What can hang from each mark:
K: W
Z: E R W
B: D W
L: D
R: F Z
W: B K Z
F: D R
E: L Z
D: B L

Each row was made from one small tree. The marks that hang from a mark follow it in brackets, in alphabetical order. Every link used is in the known rows. Write each row's tree.
Known rows:
E[L[D[B]] Z[R[F] W]]: [-29.3,  25.7,   1.9,  -1.2,  -2.1,   7.0,   2.6, -37.0, -15.8,   2.8,
  50.1,  11.7, -51.6, -25.7,  10.6,   2.4,   1.8,  20.2,   5.0,   3.0,
 -21.5,   7.8]
F[R[Z]]: [ -4.0,  16.1, -25.8,  19.0,  -9.6, -24.3,  42.1, -10.1,  13.9, -12.9,
  41.8,  13.1,  -3.5,   5.4,   2.5, -23.0,  31.7, -14.9, -10.3,  18.5,
   0.3,   8.3]
L[D[B[W[K Z]]]]: [ -6.6,  -1.9,  -1.6,  11.8,   1.7, -15.9,  24.7, -32.9,   7.9,  10.0,
  23.0,   6.6, -13.6, -20.1, -10.2, -16.5,  22.5,   9.8, -22.6,  -0.2,
 -22.1,  -1.2]
Z[E R W[B K]]: [ -1.7,  15.4,   2.6,  26.3,   8.3,  32.3,  40.3, -30.1,  19.4,  -2.8,
  32.6,  22.9, -40.4,   0.8,  20.6,  -4.1, -15.9,  14.1,  27.0, -16.2,
 -36.8,  28.9]
E[L[D]]: [-10.4,  22.0, -10.0,  -4.8,  -1.9, -22.7,   4.8, -17.0,  -1.1,   4.8,
  27.3,   2.1, -25.7, -34.3,  -3.7, -16.5,  33.7,   1.4, -20.9,  16.2,
 -14.3,  -5.1]
W[B Z[E]]: [  0.1,  18.0, -14.3,  33.1,  16.2,  -6.5,  27.5, -23.9,  15.0,   7.4,
  23.0,  13.0, -15.9,   0.3,  -2.8,  -9.7,  15.9,   4.4, -21.6,   7.8,
 -20.0,  17.1]
B[W[K]]: [-13.7,  -2.2,  -7.2,  14.5,  -0.7, -18.8,  23.0, -15.3,   9.9,   0.1,
  24.4,   0.1,  -7.1, -26.9,  -0.4,  -5.7,  13.2,  -7.6, -22.2,  -5.6,
 -19.9,  -4.2]
B[D W]: [ -0.7, -20.7,   1.9,  -2.3,  -9.3, -31.0,  23.6, -20.1,   0.6,  -5.4,
  15.4, -14.7,  -6.5, -52.6,  -7.5,   3.6,  13.2,  -5.0, -27.5, -20.3,
 -40.2, -14.9]
F[R[Z[W]]]: [ -3.4,  14.5, -17.9,  19.7, -10.8, -14.0,  45.1, -14.0,  15.0, -16.2,
  45.4,  12.9, -10.1,   5.0,  11.2, -18.8,  25.3,  -9.6,   2.2,  11.3,
  -7.9,  11.1]
F[D[B L] R[Z]]: [ -1.3, -12.6, -29.3,   1.5, -20.5, -12.2,  31.2, -37.6,  13.4,  -6.9,
  42.1,  -0.2,   9.8,  15.5, -11.9, -24.7,  27.1,  -2.6, -16.2,  26.8,
  -2.4, -13.3]
Z[E R W[B]]: [  3.2,  16.3,   4.4,  22.3,   3.9,  19.3,  42.6, -25.6,  20.3,  -6.2,
  37.7,  16.4, -41.3, -11.1,  24.1,  -7.5,  -6.3,  12.6,  25.9, -14.4,
 -45.1,  24.9]
D[B[W[K Z[E]]] L]: [-19.6, -11.2, -11.0,   3.6, -11.4, -19.5,  28.5, -48.1,  -1.1,   9.7,
  22.9, -16.3,  -1.3, -13.7, -11.3,  -5.9,  13.1,   5.0, -20.5,   4.7,
 -16.1,  -5.1]
L[D[B[W[Z]]]]: [ -3.8,  -1.1,  -0.2,  10.0,  -0.9, -23.7,  26.6, -30.8,   8.9,   8.5,
  26.2,   2.5, -13.5, -27.5,  -8.0, -18.1,  29.1,   8.6, -23.6,   0.7,
 -27.4,  -4.6]
D[B[W[K Z[E R]]] L]: [-18.4, -13.3,  -8.1,   6.8, -13.6, -11.3,  32.8, -52.7,   4.3,   8.6,
  27.1, -11.3,  -9.3, -10.9,  -8.6,  -6.2,   2.3,   8.2,  -9.3,   1.2,
 -18.7,   5.5]
K[W[B[D[L]] Z[R[F]]]]: [  1.7,   5.7,  -9.9,  12.4,  -4.7, -26.4,  34.3, -42.2,   7.3,  -9.5,
  38.0,   0.5,  -7.3,  -3.4, -17.1, -12.5,  16.3,  -6.2, -11.5,  -5.4,
 -17.4,   6.0]
W[B[D[L]] K Z[R]]: [  2.1, -16.4,  -4.3,  28.7,   4.4,   7.4,  25.6, -57.1,  17.7,   8.4,
  18.2,  12.7, -23.0,  13.4, -25.1,  -3.9, -18.9,   7.6, -15.0,  -4.5,
 -13.3,  28.5]
B[W[Z]]: [ -8.3,  -5.1,  -5.9,  23.0,  -0.9, -26.4,  25.8, -20.5,  14.5,   1.6,
  26.6,  -2.0,  -7.3, -28.3,  -3.0,  -5.3,  16.5,  -4.2, -26.3,  -1.6,
 -24.3,   2.6]
R[F[D[B]] Z[E[L] W]]: [-30.8,  47.8, -13.1,  -6.0,  11.1,  -4.7,  20.0, -29.9,  -0.1,  -8.4,
  38.1,  10.1,  -2.0,  -0.1,  17.4,   0.8,  12.8,  13.0,   5.0,   3.0,
 -22.0, -27.8]
R[F Z[W]]: [-21.8,  54.5,  -2.5,   9.5,  10.4, -33.0,  38.4, -15.5,  17.4, -14.4,
  44.6,  18.4,  -1.9,   0.8,  11.2, -11.8,  22.0,  -5.7,   1.1,   0.7,
 -18.6, -15.8]
F[D[B] R[Z]]: [  1.7,  -7.8, -28.4,  14.3, -14.0,  -7.9,  31.9, -23.0,  13.7, -10.2,
  41.3,  11.1,   5.9,  12.1,  -2.3, -20.8,  25.9,  -3.5, -15.9,  20.2,
  -7.3,  -5.9]
W[Z]: [  6.4,  10.2,  -6.9,  27.0,   0.0, -29.9,  30.2, -16.4,  19.5,   1.3,
  27.7,  10.7,  -9.8, -14.5,  -7.4, -15.2,  26.4,  -6.9, -25.0,  12.2,
 -21.1,  12.4]
L[D[B[W[K Z[E R]]]]]: [ -7.6,   0.6,  -0.1,  12.3,   3.4,   0.3,  32.0, -36.6,   9.1,  10.9,
  22.7,  10.5, -22.8, -19.1,  -3.0, -14.4,  11.6,  17.1,  -6.7,  -6.4,
 -28.8,   7.0]
D[B[W[K Z[R[F]]]] L]: [-25.4,  -8.0,  -7.7,   9.7, -11.2, -20.9,  31.1, -53.5,   8.6,   5.5,
  34.3,  -6.7,  -5.9,  -1.8, -15.3,  -9.2,  -0.2,   1.1, -16.3,   1.8,
 -14.5,  -0.1]
D[B[W] L]: [-15.5, -12.7,  -7.2,  -6.0, -22.7, -42.1,  26.4, -38.6,   1.0,   1.7,
  34.1, -23.1,  -0.7, -29.3,  -9.8, -13.4,  26.1,  -4.7, -24.1,   7.0,
 -22.1, -15.6]
D[B[W[K Z]] L]: [-18.5, -16.7,  -8.9,   6.7, -15.3, -27.6,  25.9, -49.7,   2.8,   8.8,
  27.0, -15.6,   0.1, -11.6, -16.5,  -8.2,  13.6,   1.1, -25.4,   7.1,
 -12.2,  -3.6]

Write each row's tree:
[  0.8,   3.8,   5.3,  32.9,   1.4,  18.1,  34.9, -32.1,  26.1,  -6.0,
  39.7,  23.0, -38.8,   3.8,  11.6,  -9.3, -15.7,   5.7,  16.6, -11.0,
 -29.2,  31.6] => Z[R W[B K]]
[ -1.1,   9.8,   8.2,  16.9,  -8.9,  -2.3,  24.8, -18.2,   7.2,  -5.6,
  47.9,  14.6, -40.1, -29.2,  14.0,  -1.7,   5.6,   6.0,   6.7,  -1.6,
 -32.4,  18.6] => E[Z[R W]]
[  2.0,  13.3,  -9.3,  38.5,  13.0,   6.0,  34.5, -31.1,  22.4,   4.9,
  28.8,  20.7, -28.6,   5.0,   0.6, -10.3,  -1.3,   8.2,  -4.8,   1.6,
 -24.0,  32.6] => W[B Z[E R]]
[  5.3,  -1.0, -28.1,  14.9,  -7.2,  -5.0,  30.7, -14.4,  22.2, -11.4,
  39.3,  15.9,   3.1,   9.8,  -3.1, -22.7,  26.3,  -7.2, -14.7,  20.0,
  -7.1,  -6.2] => F[D R[Z]]
[ -4.6,  19.4,  -7.6,  16.3,   4.9,   3.2,  26.0, -29.7,  11.0,   7.7,
  24.7,  15.0, -34.4, -17.5,   2.3,  -9.7,   8.2,  13.4,   0.9,   6.5,
 -23.9,  24.1] => W[Z[E[L[D]] R]]
[ -3.7,   7.1, -13.8,  43.2,  16.2,  -2.2,  20.6, -31.0,  18.7,   9.2,
  22.3,  21.1, -13.9,  17.7, -13.7, -10.3,   5.1,  -0.2, -28.5,   9.3,
  -3.4,  24.4] => W[B K Z]
[ -3.9,  21.3,  -3.2,  19.6,  13.0,  16.3,  31.4, -20.9,   9.2,  -0.7,
  25.7,  12.5, -24.6,  -5.2,  16.0,  -3.4,   5.9,   9.4,   5.7,  -8.2,
 -32.2,   9.6] => Z[E W[B K]]
[-14.5, -15.7,  -7.7,   3.9, -18.5, -37.5,  27.8, -45.8,   3.6,   6.0,
  30.9, -20.3,  -0.5, -21.5, -13.3, -10.7,  21.3,  -0.6, -26.5,   8.9,
 -19.0,  -7.0] => D[B[W[Z]] L]
[  8.3,  -1.6, -12.1,   8.5,  -9.2, -34.6,  27.2, -37.3,   1.1,  -5.7,
  29.6,  -9.4,   0.2, -13.9, -18.4, -11.6,  32.4,  -7.1, -24.1,   0.8,
 -14.3,   0.1] => K[W[B[D[L]] Z]]
[ -6.0,  24.3, -12.4,  11.0,   8.8,  -9.7,  18.7, -22.2,   3.4,   9.5,
  19.1,   7.5, -21.6, -21.7,  -1.6,  -9.3,  25.9,   9.0, -16.6,  12.3,
 -20.4,   8.4] => W[Z[E[L[D]]]]
[ -3.4, -15.6, -22.8,   4.4, -18.4,   6.2,  33.0, -44.3,  13.7,  -8.1,
  42.1,   3.6,   3.4,  22.7,  -4.8, -19.1,  14.5,   3.8,  -2.2,  18.7,
  -5.8,  -8.3] => F[D[B L] R[Z[W[K]]]]
[  9.2,  11.1,  -8.3,  20.1, -13.0, -31.7,  41.0, -20.3,  13.4, -11.2,
  41.4,   6.9,  -8.8, -17.5,  -0.8, -18.7,  31.2, -10.0,  -3.8,   3.1,
 -18.7,  16.6] => K[W[Z[R]]]
[  3.6,  21.0, -17.8,  20.4,   2.5, -23.0,  32.0, -21.1,   3.0,  -4.8,
  33.5,   2.3,  -3.7,  -9.4,   0.0, -14.4,  37.0,  -4.6, -14.7,   4.0,
 -14.7,   7.6] => K[W[B Z[E]]]
[ -0.6,  22.3,  -0.4,   9.9,   5.1,   7.1,  37.2, -13.4,   9.2,  -4.1,
  24.7,  10.4, -20.4, -19.1,  18.2,  -4.7,  13.3,   5.7,   9.5,  -8.0,
 -37.5,   3.9] => Z[E W[K]]
[-15.0, -13.0,  -6.7,   4.2, -17.6, -22.2,  35.1, -49.5,   5.2,   6.2,
  31.2, -15.2,  -9.7, -20.3,  -6.5,  -8.4,   9.6,   6.9,  -9.8,   2.5,
 -25.2,   2.0] => D[B[W[Z[E R]]] L]
[  0.0, -11.8,  -8.9,  22.7,   7.5,  -5.3,  18.3, -49.6,  10.4,  10.2,
  11.6,   5.0, -10.3,   9.1, -29.0,  -3.1,  -1.5,   3.6, -31.9,   1.4,
  -9.4,  13.0] => W[B[D[L]] K Z]
[-41.9,  64.9, -14.8,   8.9,  25.0,   0.7,  21.7, -28.2,  -0.7,  -4.9,
  34.8,  18.5, -12.4,  15.5,  16.9,   2.7,   4.6,   7.7,   6.8,  -0.3,
  -4.7,  -8.8] => R[F Z[E[L] W[B K]]]
[-14.1, -10.3,  -8.0,  22.1,  -6.5, -21.9,  27.0, -31.6,   2.8,   4.2,
  26.3,  -1.8,  -5.1, -16.6,  -4.0,  -3.6,  12.0,   0.3, -25.5,  -0.9,
 -18.4,   6.7] => D[B[W[K Z]]]
[  0.3,  16.2,  -4.7,  15.7,   1.6, -11.7,  32.4, -15.6,  31.1,  -9.1,
  42.7,  23.7, -16.2,  -7.8,  -3.0, -19.7,   4.4,  -6.8,  -4.7,   0.9,
 -35.1,  -1.3] => Z[R[F[D]]]
[-19.5,  31.4,  -5.4,  -4.0,   2.2, -23.6,  29.2, -38.3,  17.1, -10.2,
  44.9,   7.8,   8.9,   9.1,   0.9, -12.9,  18.4,   3.8,  -3.1,   7.4,
 -20.7, -33.1] => R[F[D[B L]] Z[W]]
[-13.5,  25.9,  -8.5,   7.3,   6.3,   8.8,  15.3, -21.9,  -4.8,  -1.6,
  30.6,  -0.2, -33.0, -21.2,  21.5,   1.7,  10.9,  11.0,   4.1,  -0.7,
 -30.2,   7.1] => Z[E[L] W[B]]
[ -4.6,  -5.6,   6.7,  12.4,  -5.0,  12.9,  16.7, -41.2,   1.8,   0.6,
  37.8,   9.3, -39.8, -13.5,  -0.6,   5.7, -12.2,  12.8,   1.6,  -7.9,
 -24.9,  17.8] => E[Z[R W[B[D[L]] K]]]
[-24.2,  38.7,  -5.5,  14.1,  12.2,  21.4,  25.9, -30.8,   5.8,  -7.0,
  43.1,  15.8, -45.0,  -4.5,  23.4,   0.9, -14.9,  11.9,  23.4, -10.7,
 -34.4,  15.9] => Z[E[L] R[F] W[B]]
[  2.5,  11.6,  -5.8,  29.9,   6.0, -10.4,  33.1, -25.0,  32.7,  -2.5,
  36.9,  24.5, -14.8,   1.1,  -8.0, -16.1,   3.1,  -1.9, -11.7,   5.4,
 -28.3,  12.2] => W[Z[R[F[D]]]]
[  4.9,  -6.5,  -5.9,   2.5,  -4.0, -27.8,  19.7, -32.7,   7.3,  -0.1,
  22.4,  -6.8, -10.4, -18.5, -20.1, -10.5,  18.2,  -5.1, -30.3,   0.9,
 -24.7,  -6.0] => W[B[D[L]]]
[  2.7, -33.7, -25.8,  15.1, -17.7,  -0.6,  26.4, -22.0,  11.3,  -8.1,
  38.9,  -0.7,  -1.3,  -6.5,  -5.2, -16.8,  17.6,  -5.5, -23.7,   9.7,
 -23.0,  -6.0] => F[D[B[W]] R]
[ -8.3,  14.8, -12.1,  29.2,  12.9,  15.5,  35.4, -34.6,  19.4,   4.6,
  25.4,  27.9, -15.0,  13.9,  -4.4,  -6.9,  -9.3,   9.8,  -2.9,  -0.7,
 -24.2,  15.7] => W[K Z[E R[F[D[B]]]]]
